What can hang from each mark
saval: lovez milige rafef
fatubov: pefu vivu
sama: vivu
vivu: fatubov redu sama saval
redu: vivu
pefu: saval
legil: lovez vivu

Known rows, with every way that one mark hangs from another
pefu{saval}: [-0.14  1.59  0.91 -0.98  0.56  1.27 -0.69 -1.91  0.96 -1.48 -1.48  0.73
 -2.27  1.58  2.92  1.01  0.14  2.09]
redu{vivu{fatubov{pefu} sama saval{lovez milige rafef}}}: [-1.03 -3.09 -3.26  1.44 -0.70  0.03 -1.35  1.30  0.83  2.97  0.84 -1.02
  2.53 -0.02 -2.70 -0.76  0.83 -2.97]
vivu{fatubov}: [ 0.34  2.09 -0.39 -1.33  0.83  0.80 -0.60 -1.44 -0.74  0.45 -1.71  0.76
  0.58  1.48  2.00 -0.64 -0.17  1.29]
redu{vivu{saval}}: [-0.76  0.75  1.18 -0.07  0.89 -0.05  0.04 -0.49  0.36  0.74  0.48  0.58
  1.25  0.68  1.29 -0.57 -0.05  1.21]
sama{vivu{fatubov{pefu{saval}}}}: [ 0.29  0.83 -2.10 -2.68 -0.40 -0.47  0.85 -1.50 -0.04 -2.00 -2.49 -0.34
  0.31 -1.65  2.40  0.52 -0.87  2.18]
sama{vivu{fatubov redu saval{lovez rafef}}}: [-0.20 -1.32  2.19  1.49 -0.47 -0.19  1.53  1.73 -1.38 -0.14 -0.45 -0.29
 -0.52 -1.38 -1.07 -0.21 -0.51 -0.62]
fatubov{pefu vivu{redu saval}}: [ 0.63 -0.58 -0.52  0.43  0.87 -2.45  1.42 -0.83 -0.03 -1.21  0.97 -0.42
  0.58 -1.27 -1.12 -1.50 -1.55  1.99]
saval{milige rafef}: [-0.15  3.86 -1.00 -1.96 -0.69  1.33 -1.34 -1.27  0.92  0.78  0.57  0.74
 -1.29  2.24  1.71  2.54  3.69  0.54]
sama{vivu{fatubov redu}}: [ 0.10  0.43  1.29 -1.87  0.16 -0.41  1.65 -0.29 -0.98 -1.28 -1.34  0.60
  0.31 -1.28  2.19 -0.61 -1.80  1.43]
vivu{redu saval{milige rafef}}: [-0.01  0.36  3.44 -0.07 -0.91  1.59  0.85  0.69  0.75  0.72  0.36  1.66
 -2.18  0.03 -2.24  0.34  0.14 -0.48]
sama{vivu{fatubov redu saval{milige rafef}}}: [-0.09 -0.36  1.49 -1.48 -1.92  0.83  2.15  1.37 -0.25 -0.48 -1.40  0.64
 -0.70 -2.23 -1.00  0.12 -1.10 -0.09]
legil{vivu}: [ 0.72  3.69  1.33 -0.99  1.61 -1.10 -0.09 -1.93  0.12 -1.39  1.42 -0.03
  0.30  2.29  4.01  0.67  0.24  2.01]
saval{lovez}: [ 0.43  2.77  1.15  1.46  1.96  0.16 -2.70 -1.32 -1.21 -0.07  1.21  0.44
 -0.68  2.93  2.41  1.44  2.71  0.23]
fatubov{pefu}: [ 0.71  3.10 -1.56 -1.85  1.74 -0.76 -1.08 -3.06  0.34 -0.50 -0.11  0.46
  0.41  0.84  2.03  0.62  0.86  2.44]
legil{lovez vivu{fatubov sama saval{milige rafef}}}: [ 2.39  0.28  0.68  1.11  0.15 -0.35  0.27  0.22 -0.68 -0.90  0.97 -1.46
  0.16  0.72 -0.13 -0.09 -0.82 -1.72]
vivu{redu sama saval{lovez milige rafef}}: [-0.64 -2.18  2.72  2.57 -0.05  1.76 -1.17  2.85  0.33  1.47  1.30  0.17
 -2.07  0.49 -3.19  0.26  0.07 -3.68]
saval{lovez milige rafef}: [ 0.12  2.83 -0.76  0.89 -0.53  0.95 -2.91 -0.66  0.05  1.20  2.03  0.35
 -1.34  3.14  0.72  3.28  5.48 -1.53]
redu{vivu}: [-0.82  1.58 -0.19 -0.76  1.39 -0.69 -0.65 -1.71  0.47  0.84  1.06  0.48
  1.86  1.71  3.39 -0.17  1.01  1.57]

Rows
[ 0.06 -1.03  1.67  0.33 -1.74  0.62  1.14  1.68 -0.86 -0.21 -0.43  0.41
 -0.79 -1.69 -1.64  0.55  0.09 -1.39]  sama{vivu{fatubov redu saval{lovez milige rafef}}}
[-0.41  2.09  1.42  0.70  0.36 -0.15  0.12  0.96 -1.19 -1.09  0.05 -0.85
 -1.17 -0.27  1.43  2.08  1.62  0.75]  sama{vivu{saval{lovez rafef}}}
[ 0.14  0.31  3.91  0.61  0.58 -0.20  0.90  0.92 -1.33 -1.83  0.10  0.56
 -1.23 -1.40  0.58  0.57 -0.85  0.46]  sama{vivu{redu saval{lovez}}}
[ 0.76  0.66 -4.31 -1.82 -0.82 -1.37 -0.37 -2.55  1.41 -2.29 -0.07 -0.57
 -0.22 -0.20  1.35  0.92  0.79  2.16]  fatubov{pefu{saval{milige}} vivu}
[-0.75 -3.12 -3.96  0.03 -0.41 -0.01 -1.76 -0.44  1.31  1.58 -0.02 -0.52
  2.48  0.27 -0.06 -0.91 -0.02 -1.92]  redu{vivu{fatubov{pefu{saval{lovez milige}}} sama}}
[ 0.42 -1.37  3.59  0.51  0.11  1.27  1.56  0.64 -0.65  0.65 -1.69  1.67
 -0.46 -0.73 -2.32 -2.49 -3.14 -0.02]  vivu{fatubov redu saval}
[ 0.12  0.15  1.92  0.92  0.90 -1.14  1.35  0.34 -0.65 -1.22  0.75  0.01
 -0.43 -0.08  0.33 -1.35 -1.50  1.70]  fatubov{vivu{redu saval}}
[-0.02 -4.48 -0.61  2.24 -0.99  1.10 -0.72  2.39  0.37  2.47  0.15 -0.23
 -0.02 -1.05 -5.77 -1.30 -0.99 -4.38]  vivu{fatubov{pefu} redu sama saval{lovez milige rafef}}
[ 0.82  0.74 -2.24  1.59  1.05 -2.35 -0.65 -0.85 -0.83 -1.08  1.35 -1.30
  0.80  0.00 -0.41  0.01  0.98  1.34]  fatubov{pefu vivu{saval{lovez}}}
[ 0.68 -1.53 -0.59 -1.40 -1.44 -0.29  0.74 -0.76  0.04 -1.68 -1.20  0.68
 -0.17 -2.16 -0.01  0.34 -0.81 -0.10]  sama{vivu{fatubov{pefu{saval{lovez milige}}} redu}}
[-1.74 -2.90 -1.09  2.88  0.60  0.12 -0.96  2.09 -0.10  3.11  0.62 -1.42
  2.22  1.00 -1.14 -1.37  0.24 -2.42]  redu{vivu{fatubov sama saval{lovez rafef}}}
[ 0.11 -1.20 -1.21 -2.27 -1.76 -0.37  1.74 -0.79  0.73 -1.17 -1.44  0.24
 -0.28 -2.25  0.18  0.33 -0.79  0.68]  sama{vivu{fatubov{pefu{saval{milige rafef}}} redu}}
[ 1.02 -0.30 -1.12 -0.69 -0.46 -1.64  1.05 -0.86  0.49 -1.34  0.89  0.30
  0.27 -1.58 -1.71 -0.77 -0.95  1.22]  fatubov{pefu vivu{redu saval{milige}}}
[-0.77 -1.19 -0.11  0.78 -0.03 -0.33  0.56  2.15  0.35 -0.10  1.09 -1.01
 -0.70 -0.11 -0.85 -0.70 -0.99 -0.69]  fatubov{vivu{redu sama saval{milige rafef}}}
[-0.72 -0.50 -1.14 -0.54 -0.99  2.78 -0.80  2.32  0.35  1.83 -1.98 -0.44
 -0.47  0.14 -2.16 -0.32 -0.84 -2.17]  vivu{fatubov sama saval{milige rafef}}
[-1.50 -2.70 -2.86  0.71  0.47 -0.53  0.01  1.01  0.88  2.81 -0.20 -1.46
  2.88 -0.25 -1.38 -1.90 -0.98 -0.96]  redu{vivu{fatubov{pefu} sama saval{rafef}}}
